In the rows, 128 means zero.
Known rows, with every step that occurs:
a, x, p, w, c: [116  81 193 106 119 167  88 147  87 105 164 115 147 148 162 115 159 146
 104 197 117 129  86 172]
e, h, y: [124 120 140 118 140 103 154 100  81 132 128  65 152 110 105 163 146  95
 124 146  92 149  73 147]
c, h, p, w: [127  81 172 157 140 118 141 129 137 132 187 140 120 137 133 140  94 127
 111 137 120 161  60 143]
e, h, c: [124 103 136 129 142 116 141 111 116 127 146  83 141  96 155 203 173 127
 110 173  95 125  92 100]
c, h, a, x, p, w: [150  73 186 121 121 116 108 133 102 104 160 167 129 169 194 121 108 141
 125 184 141 162  52 133]
e, h, p, x: [ 94  53 200 145 152  89 166 129 130 111 165 130 116 141 150 138 106 119
 129 144  92 124  37 129]
c, h, p, x: [109  86 189 132 143 108 164 132 149 124 165 152 110 117 173 120  78 151
 105 114 107 108  43 138]
a, x, p: [128 100 144  92 117 109  97 144 114 109 129 148 138 166 174 107 106 144
 134 166 158 129 101 132]
w, p, h, a: [116  87 197 123 157 155 151 115 134 126 193 165  70 130 179 175 139 127
 164 134  84 115 115  62]
c, h, a, x: [140 158 144  95 127  94 144 110 141 133 146 149 138 116 212 129  83 163
 117 130 144 105  99 110]
p, h, a: [130 104 183 120 149 134 149 106 138 116 177 168  82 135 169 171 137 132
 163 126  82 142 103  87]
e, h, a, x, p, w, c: [121  63 208 104 135 158 112 133  81 101 174  96 143 141 181 139 174 133
 121 208  98 126  77 157]
e, h, a, x, p, w: [138  48 194 133 131 102 110 130  87  93 160 148 135 185 177 134 130 114
 142 208 129 177  48 126]
w, c, h, y: [132 161 144  86 132 161 148 106  97 147 138  65 146  63 139 140 138 149
  85 115  95 106  91 179]
x, a: [146  97  96 133  93 150 117 149 104 123 157 130 123 119 174 137 137 134
 130 121 124 136 113 103]
p, h, a, x: [119 129 167 105 127  92 130 111 138 117 170 181 117 154 192 147  97 147
 142 154 122 136  85  91]
e, h: [128  94 127 139 146 104 172 111 109 105 112  79 121 116 122 150 160  94
 129 187 127 139 107 133]
a, h, e: [104 139 156 111 149 127  90 111 137 170 139 130 101 105 150 101 134 160
 116 107 140 132 122 137]
w, p, h: [ 99  81 168 142 148 155 152 130 128 113 173 160  60 136 138 159 143 116
 133 185 117 131 111  85]
h, a, x, p: [134  99 166  82 128 111 100 136 116 117 148 155 136 163 202 120 105 150
 155 142 136 120 101 112]
x, a, h: [161  98  95 133  83 119 110 111 119 112 118 133 115 119 205  77 150 142
 105 135 143 152 128 143]
e, h, p: [100  78 152 133 163  95 168 119 144 137 170  85 124 124 116 165 117 102
 146 131 106 128  97 123]

Rows:
[123  65 158 124 108 164 145 155 114 118 196 126 111  95 212 132 118 163
 103 115  95  99  52 130] => w, c, h, p, x, a
[115 105 166  95 124 111 114 115  92 112 156 144 123 152 140 149 117 129
 131 159 102 168  46 135] => a, x, p, h, y
[114 107 153 128 134 137 122 119 134 119 176 151 106 114 158 204 156 150
 112 162  87 144  83  87] => p, h, c
[120  38 151 148 112 119 150 150 106 108 186 130 114 129 191 145 121 126
 130 134  96 132  40 103] => e, h, p, x, a
[107  72 196 138 129  87 133 117 148 117 156 164 117 146 179  86  95 145
 114 115 105 129  58 146] => a, h, p, x
[136  72 137 144  90 142 123 157  95 103 159 160 116 133 198 121 128 144
 120 133 110 130  60 107] => p, x, a
[150 120 185 105 146 170 151 112 122 130 171 113 117  85 195 147 145 157
 117 127  93 104 104 138] => p, w, c, h, a
[139 126 130 121 114 115  99  97 138 135 131 127 140 101 192 139 157 162
  90 136 109 134 117 121] => a, h, c
[152  98 194  92 148 178 143 120 114 122 168 114 110  99 207 144 150 158
 124 137  94 102 100 142] => x, p, w, c, h, a
[134 141 175 100 125 121 131 114 123 128 168 139 148 118 213 131 106 167
 103 158 130 112  82 133] => p, w, c, h, a, x
[125 127 153 105 135  74 144 105 122 121 147 127 148 139 190 147 110 130
 141 161 130 121  93 100] => e, h, a, x
[146 106 159  78 130 115 121 130 122 113 140 146 125 142 216 119  98 158
 137 149 146 113  96 122] => c, h, a, x, p
[109 102 162 123 124 135  88 128 114 153 161 149  93 108 198  99 133 170
 109 109 129 134  78 124] => p, x, a, h, e
[ 98  90 175 125 133 151  91 137 110 162 174 147  84 104 202 104 134 165
 110 115 131 113  89 103] => w, p, x, a, h, e
[142  62 141 143  88 127 118 121 108 107 137 156 101 126 232  72 144 145
  96 152 134 129  96 124] => w, p, x, a, h
[ 98  67 195 135 147 159 134 132 107 122 192  75 139 122 124 153 168 120
 114 174  84 128  86 165] => e, h, p, w, c
[ 99  85 197 129 138 172 113 141 119 134 201 103 143 127 128 142 152 137
 111 144  84 125  93 163] => h, p, w, c
[138  53 177 145 123 137  93 144  94  98 150 152 124 179 138 123 138 117
 134 182 128 177  74 143] => x, p, w
[133  67 176 137 113 111  85 144  94 100 152 168 143 193 157 113 115 127
 125 197 147 177  57 140] => a, x, p, w
[155 139 150 104 150 139 165 105 142 137 147 128 109  89 192 146 118 150
 133 100 111 103 122 111] => c, h, a
[ 78 103 187  98 162 139  95 141 121 141 183 166  71 141 148 152 118 159
 144 157 134 144  69 105] => a, x, p, h, e
[ 95  76 200 136 141 104 140 138 143 125 175 160 122 146 154 124  86 141
 126 106  91 117  51 125] => h, p, x
[134  91 153 123  94 125 111 110  80 133 148 126 133 116 196 100 134 134
  97 121  97 138  66 134] => w, p, x, a, h, y
